Known rows, with every step that occurs:
A/S/P/Z/R/F/W: [-1.215 -3.553 -4.534  1.738 -0.011  0.302 -3.319  0.210  0.894 -3.642
  3.562 -1.491  0.108 -0.934  0.894 -3.204 -0.724  1.739 -2.457 -3.441
 -0.253 -3.824  2.986  0.912 -2.393]
W/F: [ 2.826  0.780  0.938 -3.990  0.359 -0.910 -1.937 -2.017  0.299  3.414
  0.905  3.535 -1.520  0.700  1.706  0.252 -1.316  1.213 -1.642  3.697
 -1.287  1.083  0.649  1.572  0.954]
T/R/F/W: [ 1.889  1.597 -2.655 -1.979 -2.673  1.207 -0.501 -1.475 -2.090 -1.338
  1.707  3.410 -1.955 -0.493 -2.248 -4.789  0.760  2.211  2.797  0.727
 -0.031 -1.389  1.836 -1.851  0.434]
W/F/R: [ 4.924  1.934  1.183 -4.387  0.787 -1.522 -0.479 -1.497  1.074  4.070
  1.232  3.592 -2.544  1.387  1.751  1.922 -0.427 -0.228 -0.080  4.145
 -1.337  2.252  2.689  1.299  1.600]
L/P/S/A: [-1.561 -1.714  1.293  0.567  0.489  1.594 -2.399  2.099  3.277  0.161
 -0.043 -0.607 -0.290  0.386 -0.001 -1.081  1.960 -1.571 -6.105  2.023
  0.074  0.361 -2.773  0.432 -1.808]
Z/P: [-0.100  0.407  2.670 -1.892  1.431 -0.452  1.803  0.752 -0.135  1.483
  0.513  1.900  0.520  0.711  1.724  3.758 -0.801  0.037  1.097 -0.501
 -0.249  0.598 -1.016 -0.607 -0.352]
P/Z/R: [-2.926 -1.119  0.016  0.306  0.808  0.765 -1.553 -0.215  2.232  0.996
  1.627  1.831 -0.453 -1.607 -0.521  2.268 -3.786  1.006 -1.264  0.751
 -2.379 -0.611  1.374 -0.028 -0.743]
L/P: [ 1.548 -0.755  0.862 -3.554  0.879  0.653 -0.992 -0.729  1.716  0.217
 -0.822  1.551  0.411  1.440 -1.600  1.579 -0.231  0.559 -4.093  3.685
 -0.448  1.868 -0.418 -1.945 -1.353]
T/R: [-0.385  1.943  0.161 -1.241 -0.313 -0.230 -0.077 -1.399 -2.424  0.734
  0.179  1.938 -0.318 -0.275 -2.115 -2.171 -0.288  1.359 -0.117  3.127
  0.135 -1.964 -0.506 -2.101 -0.092]
F/R/S: [ 2.753  2.196  1.321 -2.782 -0.195 -0.589  1.031 -1.031  2.191  1.980
 -1.327  0.973 -0.937  1.544  0.138  1.108  0.296 -0.764  0.349  3.240
 -0.547  3.646  1.620  0.296  0.823]
S/R: [ 1.686  1.508  0.513 -1.101  0.350 -0.238 -1.837 -1.888 -0.915  0.441
 -1.521 -0.057  1.266  0.056 -0.339  0.139 -1.139  0.819 -2.389  1.678
  1.079  0.091  0.088 -0.177  2.010]
T/R/Z/P/L: [-1.253  0.538  0.860  1.639 -0.031 -0.257  5.186  2.293 -4.269  0.256
 -0.360  0.755 -0.573 -0.587 -1.099  3.319  1.723 -0.397  4.129 -1.136
 -0.226 -1.223 -1.980 -1.441 -0.385]
R/Z/P: [ 0.606  1.989  1.286 -0.726  0.987  0.102  3.220  0.496  0.066  0.969
  0.626  1.362 -0.027  0.910  1.633  2.683 -0.818 -0.965  2.749 -2.949
 -0.663  1.665 -0.374  0.253  0.979]
A/S/P/T/R/Z: [-2.074 -0.021 -3.297  3.052  0.101 -1.387  0.221 -2.044 -3.543 -2.829
 -0.773 -4.337  1.365  0.929 -2.867 -6.478  1.872 -0.044 -1.350 -0.866
  1.359 -4.262 -1.249 -0.753 -1.123]
Z/P/S: [-1.439 -0.614  3.673 -0.083  0.406  0.367  0.565  2.076  0.622  1.992
  0.724  1.159  0.212 -0.231  2.392  3.727 -1.156 -1.726  0.879 -1.293
  0.181  1.423 -1.655  0.373 -0.593]
Z/R/S/P/T: [-1.578 -2.331  0.171  1.201 -0.267 -0.591 -1.158 -0.343  1.512  1.133
 -1.877 -1.694  0.768 -0.382  0.128 -2.659 -0.316  2.075 -0.266  1.498
 -0.997  1.419 -0.350  0.673 -1.496]
S/R/Z/P/T: [-0.073  1.049  0.313  1.600  0.187 -0.113  2.333 -0.840 -0.883 -0.694
 -2.635 -1.711  1.504  0.079 -0.456  0.915 -0.840 -1.995  3.248 -2.836
  0.147  1.814 -1.100  0.409  2.497]
R/S: [ 0.496  1.068  0.928 -2.370 -0.554  0.058 -0.243 -1.558  1.512  1.354
 -1.686  0.975  0.106  0.826 -0.063 -0.701 -0.719  0.628 -1.139  2.782
 -0.426  2.476 -0.422  0.639  0.119]
W/F/R/S: [ 5.037  1.933  1.073 -4.251 -0.470 -1.606  0.153 -1.565  2.098  3.867
 -0.675  2.640 -2.256  1.150  2.320 -0.119 -0.324 -0.920  0.424  4.963
 -1.232  4.242  1.999  2.353  1.674]
T/R/Z/P/S/A: [-3.346  1.829  0.816  4.581 -0.361  0.651  2.782  3.310 -1.124  0.221
  1.383 -0.786 -0.702 -1.511  1.780 -3.554  1.846 -3.249  2.350 -3.428
  0.586 -2.318 -3.446  0.867  0.524]
T/R/S: [-0.306  1.924  0.172 -0.972 -1.542 -0.372  0.702 -1.557 -1.346  0.704
 -1.682  0.960  0.041 -0.487 -1.487 -4.253 -0.133  0.611  0.361  3.969
  0.171  0.070 -1.178 -1.106  0.017]
Z/P/T: [-2.052 -1.139  2.139 -0.877  0.888 -0.346  1.848 -0.070  0.452  0.772
 -0.973  0.780  0.421  0.946 -0.631  3.442 -0.621 -0.309  2.238 -0.198
 -1.194  1.166 -1.761 -0.580 -0.863]
Z/P/T/R/F: [-2.555 -0.178 -0.033  0.930 -1.407  0.596  2.221  0.507 -1.301 -1.689
 -0.204  0.542 -0.362 -1.601 -3.105  0.121  0.011 -0.841  6.000 -1.182
  0.526 -0.787 -0.596 -3.847 -0.702]
A/S/R/F: [ 1.009  0.866 -2.484  0.864 -0.739  0.371 -2.998 -1.883 -0.289 -2.846
 -0.562 -3.104  0.983 -0.804 -1.376 -0.907 -0.018 -1.074 -3.291 -2.390
  2.840 -1.742  0.913 -0.248  0.631]
A/S/R/F/W: [ 2.950  0.338 -4.104 -0.445 -1.704  0.457 -2.862 -2.327 -1.136 -3.284
  0.086 -1.475  0.052  0.155 -0.438 -3.951  0.935  0.196 -2.695 -2.580
  1.866 -1.628  1.505  1.599  0.731]

Rows:
[-0.642 -1.367 -2.872 -0.533 -1.515  2.211 -2.086 -0.245  2.543 -1.238
  3.072  3.244 -2.203 -1.763 -0.678 -0.333 -2.669  1.853  1.556 -1.605
 -2.540  0.042  3.721  0.319 -0.363] -> P/Z/R/F/W
[-1.380 -0.630 -1.416  1.045 -1.140  0.171 -1.204 -0.797 -1.909 -2.571
 -0.146 -1.326  0.753 -0.800 -3.902 -3.395  0.712  2.078  2.300  1.307
  1.713 -2.577  0.676 -4.350 -0.685] -> S/P/T/R/F
[ 0.292  0.529  1.584  0.631 -0.652  0.670 -3.165 -0.605 -0.240  0.989
 -1.248 -0.801  1.006 -0.824  0.377  0.073 -1.555 -0.882 -2.615  0.827
  1.526  0.902 -0.513  0.878  1.807] -> P/S/R
[-0.362 -0.272  1.694  0.333  0.897  0.070  4.213  2.210 -1.540  0.992
 -0.207  0.678 -0.462  0.666  0.331  6.677  1.234 -0.225  2.585 -2.371
 -0.961  1.068 -1.344  0.241 -0.341] -> R/Z/P/L
[-1.595  2.027 -1.616  0.830 -1.306  0.508  1.493 -2.548 -1.821 -0.405
 -1.330  0.437 -0.944  0.159 -4.442 -3.710 -0.150 -0.014  2.679  0.861
 -0.955 -0.294 -0.541 -1.286  0.782] -> P/T/R/Z
[ 0.197 -2.407  1.490 -0.507  0.382 -1.040  0.186  1.232 -1.084  0.384
 -2.063 -1.606  1.593  1.010  0.193  2.200  2.086  2.912 -2.313  3.478
  0.588  0.311 -1.379 -0.007 -1.580] -> R/S/P/L
[-0.203 -0.719 -0.573  3.206  0.911 -1.001  2.790  1.353 -3.369 -1.619
 -1.859 -4.011  1.480  0.062  0.498  4.044  2.059 -2.390 -1.247 -4.539
  1.444 -1.427 -2.248  1.972 -0.013] -> A/S/R/Z/P/L
[ 1.954 -0.437  0.337  0.472 -2.101  1.475 -0.834  1.606 -0.377 -1.193
  0.544  0.627  0.024 -1.356  2.427 -0.179 -0.346 -1.423  2.995 -3.817
  1.627  1.684  0.620  0.925  1.839] -> Z/P/S/R/F/W
[ 5.608  3.519 -0.140 -3.383  0.319 -0.941  0.771 -1.853  1.119  3.553
  1.236  3.073 -3.195  1.541  1.764  0.804 -0.407 -1.263  1.479  1.701
 -1.717  3.352  3.331  2.170  2.939] -> W/F/R/Z
[ 2.763  3.166  1.629 -1.212  1.385 -0.484  4.632  0.926  0.735  1.655
  0.893  1.476 -1.056  1.601  1.829  4.367  0.175 -2.342  4.159 -2.426
 -0.728  2.916  1.701 -0.037  1.604] -> F/R/Z/P
[-3.054 -3.062 -2.886  3.127  0.978  0.244 -3.427  0.756  1.747 -3.273
  3.059 -3.154  1.107 -1.951  0.111 -0.225 -1.702  0.545 -3.073 -3.247
  0.796 -3.894  2.339 -0.877 -2.591] -> A/S/P/Z/R/F
[-2.009 -2.206 -1.116  1.576  0.649  1.048 -2.792  1.200  2.205 -1.756
  2.831 -0.361  0.625 -2.238 -0.011  1.278 -2.958  1.986 -0.061 -1.404
 -0.067 -1.584  3.165 -2.242 -0.924] -> S/P/Z/R/F
[ 3.960  1.285 -2.305 -1.863 -1.916  1.238 -2.354 -1.997 -0.639 -1.711
 -0.040  1.415 -0.376 -0.130 -0.463 -2.601 -0.105  1.734  0.470 -0.677
  0.887  0.740  2.360  0.168  2.407] -> S/R/F/W
[-2.881 -0.258  1.303  0.469  0.017 -0.766  2.862 -0.057 -2.318  0.209
 -1.020  0.813  0.514 -0.370 -2.155 -0.190 -0.068 -0.480  3.830  1.020
 -0.431 -1.299 -2.388 -2.402 -0.994] -> Z/P/T/R
[ 0.010 -1.058 -0.593 -0.245  1.969 -1.772 -2.075 -0.974 -1.129 -0.838
  0.769 -2.818  2.166  1.902  1.067 -1.405  1.109  1.432 -5.741  0.175
  1.810 -3.447 -0.624  0.191 -1.955] -> A/S/P
[-1.281  1.028  0.318  0.000  0.061  0.074 -0.372 -0.026  2.470  0.634
 -1.053 -0.479 -0.259  0.674  0.771 -3.270  1.854  0.280 -2.886  1.934
 -0.525  0.025 -2.253  2.095 -0.243] -> R/S/A
[-4.660 -1.201 -0.703  2.802  0.305  0.764 -0.999  1.209  4.180  0.251
  0.328 -0.607 -0.518 -1.893  0.939 -2.390 -1.079 -0.234 -2.467  0.791
 -2.319 -1.001 -0.969  2.481 -0.914] -> P/Z/R/S/A
[ 4.120  0.584  1.838 -1.566  1.083 -1.561  4.649  2.204 -0.855  3.562
  0.606  2.315 -2.830  0.929  2.632  7.271  1.730 -1.882  4.161 -0.048
 -1.754  2.942  1.223  1.957  1.170] -> W/F/R/Z/P/L
[-2.001 -2.526 -1.087  0.655  1.424 -1.584 -2.094 -1.779 -0.737 -1.633
 -0.753 -3.868  2.071  2.068 -1.311 -1.766  1.239  1.039 -4.576  0.445
  1.060 -2.940 -1.276  0.281 -2.500] -> A/S/P/T
[-1.055 -2.253  0.299 -2.400  1.406  0.882 -1.289 -0.502  2.846 -1.535
 -0.406  1.012  1.263  0.727 -2.458  2.699 -2.347 -0.125 -4.282  4.166
 -1.314  0.953  0.101 -2.299 -1.342] -> L/P/Z
[ 1.835  2.442  0.897  0.539  0.772 -0.258  2.306  0.107 -1.312 -0.015
 -1.177 -0.686  1.443  0.021  1.937  1.334 -1.123 -1.669  1.990 -3.187
  0.877  1.270 -0.474  0.487  3.014] -> S/R/Z/P
[-3.307 -0.656  3.107  2.252  1.032  0.464  0.409  3.555  1.599  1.352
  1.328 -0.262 -0.077 -0.358  3.248  1.113  1.351 -2.113 -0.853 -2.093
  0.233 -1.083 -3.407  1.874 -0.776] -> Z/P/S/A
[-0.086 -2.648 -2.739  0.258 -0.396  1.057 -2.724  0.665  1.382 -2.138
  3.495  1.311 -0.274 -1.275  0.823 -1.756 -1.838  3.358  0.745 -1.485
 -1.131 -1.540  3.805 -0.482 -0.705] -> S/P/Z/R/F/W
[ 2.320 -1.227  1.733 -0.912  0.838 -1.678  1.425  1.746 -0.394  1.116
 -1.840 -1.522  0.570  1.673  0.322  3.865  3.149  1.445 -0.774  3.911
  0.558  1.551  0.721 -0.356 -0.921] -> F/R/S/P/L
[-1.106  0.132 -1.388  3.066  0.533 -0.899  1.850 -1.282 -1.419 -2.191
 -2.512 -4.517  1.819  0.560 -0.452 -0.559  0.169 -3.444  0.163 -4.685
  0.973 -0.357 -1.947  1.850  0.932] -> A/S/R/Z/P/T
[-0.636 -3.095  1.012  1.241  0.232 -0.633 -0.242  2.292 -0.400  1.782
 -1.198 -1.273  0.429 -0.888  1.050  1.998  1.557  3.092 -1.650  1.888
 -0.420  0.319 -0.631  0.684 -2.301] -> Z/R/S/P/L
[ 0.552 -1.106 -3.047 -0.223 -2.111  0.208 -1.145 -1.383 -2.700 -2.913
  0.515  0.402 -0.146  0.193 -2.980 -6.578  1.816  3.493  2.975  1.142
  0.654 -2.419  1.269 -2.679 -0.526] -> S/P/T/R/F/W
[ 0.627  0.819  0.365  1.111 -2.005  2.005 -3.740 -0.127  0.841 -0.814
 -0.437 -1.036  0.241 -2.078 -0.741  0.399 -1.524 -1.429 -0.452 -1.330
  2.467  1.336  1.152 -0.640  2.075] -> P/S/R/F
[-2.593  1.059  1.662  3.306  0.625  1.036  1.767  3.303  1.620  0.857
  1.433 -0.815 -0.709 -0.194  3.273 -0.178  1.291 -3.200  0.718 -4.559
 -0.128 -0.007 -2.813  2.612  0.493] -> R/Z/P/S/A
